Each row was made from one walk, in order. Every step used is in the known rows, and no mark comes twice. Write each row's walk.
Known rows:
vate > losaz > gizuv > bula > dilomud > lege > luses: [-11 -36 -10   3  -7  15  -2   1 -16 -14   8 -20  21 -18  38 -29  12 -16
 -12  -6 -18  18   8  -6 -56  18   9 -15  12  25   8   3  -8  -3  16 -40
  20  -3 -13   0  30  17  36  14  -3  -4   5  19 -16   7  -3  13  -5  -9
  -2   0 -18  -7]
luses > misit: [  3 -12  -1   8   1   4   2  -1  -6   9  -3  10 -11  -4  10  -9   4  -2
   4   3  -2   3   8  -3  -2   0  -6   0   7   8  -3   6  -5   7   6 -23
   0   4   6   2   6   1  18  -7   0 -16   5   7   6  17  -7  -7  33   1
   8  -9  -1  -4]
lege > bula > gizuv > losaz > tuko: [-17   3 -26  13   4   6   9   1 -20  30 -11   7   2 -25   1  -4  21   2
 -16   4   0  -8  -4  -6 -10 -15  -1  -7  -5  13  10  -1 -14   4  -8  14
  31  12  -6   6   9  10  -8  -5   0 -18  14  -6  12  14 -30   0  19   0
  13  -3  -7   3]
gizuv > bula > dilomud: [-12 -19  -1  -3 -23  11  12   5 -12   0   4 -17  -6  -6  16 -16   9 -11
  -9  -4 -11   9  10   5 -25   3   3  -7  -3  16  -8   9  -4   1   7 -34
 -12  12   4   2   2  13   9   0   4  -7  14   8  -3  19 -13   5   6   2
   8   2   4   1]
gizuv > bula > tuko > losaz: [-19  -5  14   2 -33  10   5   1  -8  -9   0 -20 -18   6  14   2  17   2
  -7   7 -27   2  26   1 -34  -7  -8   1   5  14   1  12  -5   3   5 -18
 -20  10   3   4   0  26 -10  -5   1 -13   8  13   2  21 -21  -8   2   5
  19 -10   7  -8]
dilomud > bula > tuko > losaz > gizuv: [ -9  -6  11  13 -26  21  10  -4  -1 -12  -3 -27  13   2  -2  12  15  -4
 -22   8 -24 -11   0 -10 -25 -18 -30  -1  -6   8  -6   7  -4  -2  15  -4
   5   2  -7  14   7  24  32  -6  -1 -20   9  -2   5  12  -2 -13   9   6
  26   4 -12  -4]
tuko > losaz > gizuv > bula > dilomud: [ -4 -25   9   7 -32  11  10  -1 -11  -1   1  -6   7 -13   7   4  12 -15
 -11  -3 -12   3  14  -5 -50 -19  -7  -9   5  10  -5   1  -7   6  23 -25
   7   5  -1   7   5  33  43 -15   7 -12  23   2  -5  12 -17   3  -7  -1
  18  16  -2  -5]
gizuv > bula > dilomud > lege > luses: [-21 -30  -1   5 -13  17  -1   7 -21 -11   1 -36  -6  -9  31 -27   7 -15
 -15  -5  -9  23   7   3 -36  25  -1  -7  11  26   7   0  -5   2   7 -37
 -10  16  -7  -5  16  11  -1  21  -4   0   9  21 -10  15  -8   6  14  -8
  -2  -1   5  -4]
lege > bula > dilomud > losaz > tuko: [ -8 -11 -17  -1 -16   7  13   7 -20  17  -8  -5  -3 -24 -11 -11  10 -24
   5  -1  -7 -12 -24 -11  -8  -5   1  -3   5  10  -1   2  -6   3  -1  -7
   5  40  10 -28  14  12  14 -15   7 -10  16   8  14  -4 -21   8  27   2
  13  15   1   0]
tuko > bula > dilomud: [  5 -18  -3  13 -25  12  19   2 -11  11 -12 -15   5 -11   2  -9   5 -17
 -15  -1  -7   3 -13  -6  -8   1 -27   2   3   3 -15  -2  -5   8  -1 -24
   2   5   1  17  -1   6   8   2   3  -1  15   4   8   8  -5  -2  23   3
  11  12  -1   0]
dilomud > losaz > gizuv > bula > tuko: [-18 -26  12 -13  -2  15   1   4  -9 -10   8 -18  -1  -3   9 -10   9  -6
   9   3 -18 -13   6   8 -22   0   9   0  -1  18  -6   9  -7  -1  14 -20
  -1  20   4  -7  15  14  30  -2   0 -18  12  16  -4  12 -14  -9  10   7
   6 -10  -1  11]
vate > losaz > tuko: [ -7   4 -12   8  -9   6  10  -3 -11  22  -5  16   2 -12  24 -19  14  -2
  -1   1 -19  -5   5  -9 -21   4   5 -19   2   5   4  16  -1  -5  -6   9
   6  -5  13  -6   7   2   5  -6  -1 -17  13 -17   2  14 -14   9   3   6
   8 -10 -13 -11]
dilomud > losaz > tuko > bula > gizuv: [ -3 -10  -1  13 -13  17   9   3 -31  49 -23   8   4 -24  -5 -11   7 -16
   4   0  -3 -19 -10 -13  -1  -3 -33  -3   8  -4   2  -2  -6   8 -18   7
  10  10   5  21  11   0  -1   1  -3 -11  31   0  13   2 -19  -7  54  11
   8   1  -2  10]
bula > tuko: [ -8  -6  -2   3 -11  11   9   2   5  -7  -1 -19  -9   4  12  -8  10   7
  -5   9 -20   0  -4   3  -2   7  -6  -3  -6  11  -3  13  -4   2   1 -13
  -9   8   8   3   1   1 -12   0  -3  -9  -8  10   7  10 -10  -8  12   2
  15 -16   7  -2]
gizuv > losaz > tuko > bula > dilomud > lege: [-18 -17 -11  26 -14   9  22   1 -35  19 -11 -26   2 -28  11 -16  15 -11
 -28   2  -6   3 -27 -11  -9   9 -18  -9  29   8  -6 -12  -6  -3   3  20
   2   4   2  17   7  11   8   8  -3  -3  21  -4  -1  12 -22  -1  20   3
  13  14  -7  -2]
lege > luses > misit: [  1  -4   3   9   2   9 -10   3  -4   2  -4  10 -14  -9  24 -17   8  -9
   2   1   1  13  20 -12 -15  -4 -12  -3   8  11   3   4  -9   9  -1 -31
   5   7  -8  -4  16  -3  17  12   0 -20   4  13   8  24  -3  -5  28 -11
   2 -13   1  -7]
vate > losaz > gizuv > bula > tuko: [-13 -18  -5  -6  -9  10   6  -4   1  -9   9 -12  10   4  28 -21  18   1
  -5   5 -30  -1  17   3 -37   1  13  -9  -1  24  -2  18  -8  -6  13 -27
  12  -6   1   6  12  16  27  -2  -3 -18   2   7  -7  16  -9   0  -6   4
   7 -16 -16  -3]
vate > losaz > tuko > bula > dilomud > lege: [ -3 -24 -22  23 -28   9  21  -3 -33  27 -14 -18  14 -18  18 -25  11 -16
 -17   0 -22   3 -21 -16 -23  24 -17 -12  31   8   0  -2  -2  -4  -1   0
   9  -6   8   9  11   9   7   1  -6   3  10   0  -1  -3 -12  10  25   8
   9  10 -17 -16]
dilomud > bula > gizuv: [ -9  -8  -4  10  -9  23   9   1 -13  12 -11 -13  18  -4  -1  -3   7  -4
 -18  -2  -5  -5   3  -3  -2  -5 -28  -4 -23  10   1   9  -3   1  -7 -14
   0  -1  -8  28   9   2  -4   9  -4 -15  14   1   6  13  -2  -5  38  10
  12  -4  -5  12]
tuko > losaz: [ -6  -3  12  11 -21  10   5  -2  -5   0  -7  12  -6  -8  -2  19   9   0
  -5  -1 -11  -3  13  -4 -25  -9 -20  -4  -2   0  -2   5  -4  10   6   0
  -6   2   2   5   2  19  -5 -12   4 -10  14  -3   8   7 -11  -5  -2   2
  20   4   3 -11]
bula > dilomud > lege > luses: [ -7 -26  -7  11 -10  16   1   6 -14 -11  -3 -26   3 -13  18 -15   5 -11
 -14  -2  -7  19 -15  -6 -19  22 -10 -12   9  14   6  -1  -5   5   5 -25
  -2  10  -8   1  15   3  -2  18  -3   5   0  18  -3  -1  -4   6  17 -11
   2   0   5  -7]
tuko > losaz > gizuv > bula: [-15 -16  16   3 -15  12   0  -3  -8   2   2   4   0  -8   9   5   9  -5
  -6  -5 -10  -3  28   1 -51 -13 -10   0   2  10  -3   1  -7   6  19 -11
  13   0  -1   4   8  31  34 -12   5 -20  28  -2  -5  17 -14  -6  -5   6
  14   7  -5  -5]
lege > bula > tuko > losaz: [ -8  -2  -7   8 -27   5   8   0   2  -7  -7 -16  -7   2  -7  14  17  -1
 -12   9 -24  -4   1  -2 -23 -10 -16  11   2  14   1   6  -9  10   4 -16
  11  20  -4 -10   2  24 -20 -15   4  -7  -3  15  18   2 -14  -8   7  -2
  24   2   2 -14]
vate > losaz: [ -5  -7  -7   1  -2   7  11  -3  -3   1  -1  18   9  -7  14  -2  11   3
   2  -2 -18   0  11  -1 -19   5   4 -12 -11   8  -1  15  -4   0   1 -11
   0  -7   1   0   8   3  -5  -5   1 -10   2  -1   1  11  -3   4  -3   4
   8  -8 -10  -5]
losaz > gizuv: [ -4 -22   2   3   9  13   5  -3   0   3   2   7   8  -7   6  -3   2   1
  -5  -4  -2  -4  -4   3 -16   0 -10  -1  -7   8  -7   1  -6   5  15  -7
  26  -3   3   4   6   6  36  -7   0 -16  12  -4  -1   5  -3  -5   2   4
   9   0  -6   1]
bula > dilomud: [  2 -18  -7   5 -19   9  16   4  -5  -1  -3  -6   2 -13   5  -3   6  -7
  -7   1  -9   6 -12  -1  -6   2  -6 -11  -8   6  -8   6  -3   4   4 -20
  -8   9   6   6   0   5   5  -5   3  -3   5   7   3   3 -10   5   8  -1
  14   5   5   0]
gizuv > losaz > tuko: [-23   9  -2   8   5   7  12   1 -15  13  -3   9 -11 -23  14  -6  18   5
 -11   3  -2  -6   4  -3 -10  -8   4 -17   1   5  -1   3  -5  -5   0  29
  -2   5   8   0   3   5   8  -1   1 -21  21 -17   3  29 -23  -2   3   4
  10  -5  -2   3]

Write each row's walk:
[ -2 -12   7  11 -20   9   5  -3   3  -8  -1  -8   2  -2   2  12  14   2
  -9  11 -22  -6  -3  -5 -26 -15 -21  -4   3   4  -2   5  -7   6  17  -5
  13  -1   2  11   2  22  28 -15   0 -14   4   5   7   0 -11 -11   3   1
  26  -4  -2  -9] : bula > tuko > losaz > gizuv
[-21   8   0  16   0   9  14  -1 -21  25 -13   1  -6 -22  12 -11  16  -3
 -16   1   1  -7   3  -8 -10 -10 -19  -4  13   1 -10  -4  -7   0  -6  29
   8   2   1  13   5   5   6   9   0 -20  29 -16   7  32 -19  -9  13   5
  10   4  -8   0] : gizuv > losaz > tuko > bula
[-20 -27 -18   7   7   9   4   1 -12   2  -5 -21   0  -1   0  -6   1   0
 -12  -6  -5   3 -15  12 -13  28  -7  12   4  24   2  -7  -7   7   8 -13
  21  17  -4 -17  14  11 -21  -2  -3   1   0  14   2  -4  -4  -3  20   6
   4   4  -3 -12] : dilomud > lege > bula
[ -6 -25  10  -6  11  14   1   1  -7   0   1  16   5 -17  -7   9   0 -10
  13  -5  -1 -15  -9   1 -13  -2   1  -2 -10   3  -8   1  -8   7  14  -5
  12  12   2  -5  17   6  40 -10   3 -16  18   1   1   2  -5  -6  10   7
   8   3  -4  11] : dilomud > losaz > gizuv
[-22  10  -8  15  -3  19  14   0 -27  22 -10  -6  12 -23   5  -6  21   0
 -25   3  -2  -9   2 -11  -2 -21 -16 -19 -10   7   5   9  -5  -7 -10  24
   2   4  -8  29  10   5   7   9  -3 -26  26 -16   5  32 -21  -3  32   7
  16  -3 -11  15] : dilomud > bula > gizuv > losaz > tuko
[ -1 -16  -9   2   7   8   7  -6   1   2   3  21  20 -11  15  -2   9   1
  -3  -2 -14  -4   2  -4 -28  -2   2 -11  -8   8  -3  11  -6   1  13 -11
  29 -13  -1   3  13   7  34 -10   0 -15   7  -7  -1   6   0   4  -8   3
   9  -4 -21  -5] : vate > losaz > gizuv
[-17 -21  11  -4   5  15   2  -2  -5   4   8  -6   0  -2  18 -14   4  -4
  -5  -7  -4  -1  16  11 -33   2   2   1  -5  17  -6   4  -7   2  16 -18
  18   2   1   1  10  12  35  -1   1 -19  20  -2 -10  23 -10  -4   0   7
   2  -4  -5   3] : losaz > gizuv > bula
[ -8  -6  -3  16  -1  10  12   2 -18  21 -14   8   9 -23  -1   5  15   1
 -14   2   1  -4   5  -3  -4 -11 -21   0  -5   2  -5  -3 -12  11  -8   0
  16  -7 -17  43   7   3  -8   8  -1  -9  21   4   9  19 -15 -12  25   1
  11   0  -4  15] : tuko > bula > gizuv > losaz
[-20  -9  -8  27 -11  14  11   5 -33  10 -13 -27   0 -33  22 -25  17 -18
 -29   2  -2  12 -12 -17 -21   6 -23 -13  30   9   2 -11  -9  -1  -4  11
  12   9 -12  12  17   7   6  25  -5  -4  18   4   0  18 -17   0  23  -9
   5   9  -6  -4] : gizuv > losaz > tuko > bula > dilomud > lege > luses
[-12 -31 -12  16 -15  10   3  -4  -7  -8  -4 -31   6   0  -5  11  12  -1
 -19   6 -22  -3 -20  -2 -34   8 -16  10  16  20   5  -8 -10   6  21  -8
  37  11  -6  -8  11  29  11 -15  -4  -2  -7  16   4 -19 -11  -9   9   1
  21   5  -6 -20] : dilomud > lege > bula > tuko > losaz > gizuv
[-15   4 -11  15   0   8  10   2 -22  27 -10  13   1 -30   7  -3  21   9
 -13   6   0  -6   1  -7  -5 -13  -1 -22  -3   2   8   5  -8   0  -8  25
   9  -1   3  24   2   3  -1   0  -2 -18  19 -14   5  19 -30  -1  19   3
  14 -12  -2  11] : bula > gizuv > losaz > tuko
[ -2 -28  -9  -4 -15   9  13  -2  -9  -2   9  -1  21 -14  24 -17  14 -15
  -7  -3 -18   5   7  -2 -44  -4  17 -15  -4  18  -5  11  -7  -3  16 -34
  15  -5  -1   5  12  20  48  -8   3 -12  11   1  -9  13  -9  13 -12   1
   7   5 -16  -2] : vate > losaz > gizuv > bula > dilomud
[-10 -32 -25  11   2  12   2   2 -17  18 -11 -17   7  -7  -4  -3   3   3
 -15  -3  -5   3 -22   8  -7  24  -9   8  -2  21  11  -4  -9  10   2 -19
  33  10  -9   8  14   8 -28  -2  -6   6   0  18   4 -15 -10  -2  35   6
   6  -3   0  -5] : dilomud > lege > bula > gizuv
[-11   0  -6  19 -17   8  24   2 -23  21 -12  -9  -1 -30   8 -13  19 -15
 -22   3  -3  -1  -9 -13 -10 -14 -16 -11  15   2 -11  -5  -7  -1  -3  17
   1   7   2  17  -1  10  20   5   3 -13  25  -8   7  23 -22   0  15   0
  15  12  -4   3] : gizuv > losaz > tuko > bula > dilomud
[-11 -10 -16   1  -7   8   9   2   5  -8  -3 -24  -4   7   2  -8  11   0
  -9   7 -17  -3 -10   6  -6   4  -4  12  -5  22  -3   7  -8   4   0 -24
  15  22   1 -13   4   9 -18  -3   0  -8 -10  13  14   5  -8  -6  16   1
  14  -9   1  -7] : lege > bula > tuko
[ -4 -14  -9   9 -17   8   4  -3   5  -8  -4 -12   4  -2  -7  13  16  -3
 -13   8 -20  -8  -5  -4 -31 -15 -15   9   1  13  -2   0 -11   9  15 -15
  35  13  -5  -4   9  28  20 -19   3 -13  -2   8  14  -5 -11  -9   4  -1
  26   5  -4 -13] : lege > bula > tuko > losaz > gizuv
[ -5  -1   9  10 -30   8   9   0   0  -9  -5 -11 -10  -1   1  15  16   5
  -6  11 -26  -3   4  -4 -19  -9 -17  -4  -1   4   0  10  -5   5   5  -8
 -15   6   5   8  -3  18 -13 -11   1 -10  -1   8  11   7 -13  -8   9   0
  25  -8   7 -10] : bula > tuko > losaz
[ -2 -14  11  12 -13  10   3  -4  -2   4  -4  16   5 -11  -2  18   8  -3
  -7  -1  -9  -6   5  -5 -35 -15 -19  -4  -1   0  -4  -2  -6  11  18   0
  19  -5  -1   7   6  22  31 -18   4 -15  17  -9   3   4  -9  -6  -3   2
  20   6  -5  -8] : tuko > losaz > gizuv
[  2 -23 -12  32 -21  11   2   2 -33  29 -17 -28  -7 -17  29 -42   8 -27
 -16   5  -1  16 -13 -27 -15  12 -29  -5  51  10   3 -12  -7   3  -4 -21
  11   9  -1   7  14   3  29  17  -7  -6  11  12   8  12 -13   0  56 -10
   4   4  -6 -17] : losaz > tuko > bula > dilomud > lege > luses > misit
[-18   2  -4   8   0  19  12   2 -19   2  -6  -7  18 -19  -2   9  18   2
 -24   2  -2  -6   8  -2  -4 -17 -12 -10 -23   9   0   7  -6   0  -2   4
  -3  -1 -18  33  12   5  -2  10  -2 -18  16  -5   4  28 -10  -7  25   4
  13  -2  -9  21] : dilomud > bula > gizuv > losaz
[-15  -3   6   0  -4  11   5   4 -20  20  -7  13 -10 -16   4  -7   6 -11
  11  -1  -6 -16  -6  -6  -7   3  -3 -11   2   1   0   8   0   0  -4  16
 -11  21  17 -17  12   2  10  -7   3 -18  22  -5   3   8 -17  -1  21  10
   7  -3   2   3] : dilomud > losaz > tuko
[-22  -8   5  -4 -14  13   7   3  -2  -7   5 -31 -14  11  24 -19  13   2
  -7   6 -21   3  17  10 -16   6   2   2  -2  21  -2  13  -5  -2   2 -23
 -16  13   8   2   3  11 -10   6  -2 -13   3  14  -1  23 -14  -6   9   6
   7 -18   6   3] : gizuv > bula > tuko
[-18 -16   5  -5 -24  12  12   7 -28  17  -2  -9 -10 -21  11 -23  11 -23
   7  -4 -11  -6   2  -5 -20  -1   9 -15   8  11   0   8  -1  -3  -1 -10
 -26  29  17 -15  11  13  21  -5   5 -15  28   1  -3  16 -27   8  19   7
   7   5   5   8] : gizuv > bula > dilomud > losaz > tuko
[-20 -26  17 -14   9  16  -2   2 -13  -1   7   5   1 -12   7  -7   2 -12
  12  -8  -4 -13  12   8 -30   1  11   1  -3  15  -7   5  -6   3  16 -16
   7  16   2 -10  19  14  39  -4   3 -19  27   6  -7  14 -11  -6   5  10
   2   1  -5  11] : dilomud > losaz > gizuv > bula
[-22 -23 -25  14  12   7   5   3 -25   8  -8  -8  10 -22  -4  11  13   7
 -21   1   0   2 -16   8 -11   9   1   0  -2  24  10  -7 -14   8   5  -4
  29   9 -17  13  16  11 -29   1  -4   0   2  15   2  -1 -19  -5  18   0
  10  -1  -6   3] : dilomud > lege > bula > gizuv > losaz
[ -3 -21 -14  -6 -10   8  12   8 -10  -5  -4  -3   3 -20 -17   5   7 -22
   5  -4  -6  -6 -20  -2  -9  -3   6   6 -10  13  -6   1  -7   9   4 -30
   6  38  -2 -25  16  12   3 -14  10  -4   6  19  14  -6 -10   4  17  -1
  12  18   1   2] : lege > bula > dilomud > losaz
[ -5 -11  -3   2 -20  11  13   6 -22  15  -6   6  -2 -24  -1  -9   9 -21
   8   0  -8 -10 -19 -13  -3  -4  -2 -17   3  -1  -2   7  -1   1  -1   4
 -16  25  17 -15   7   6  21 -12   4 -11  18  -3   8   2 -22   7  19   5
  13   7   4   6] : bula > dilomud > losaz > tuko
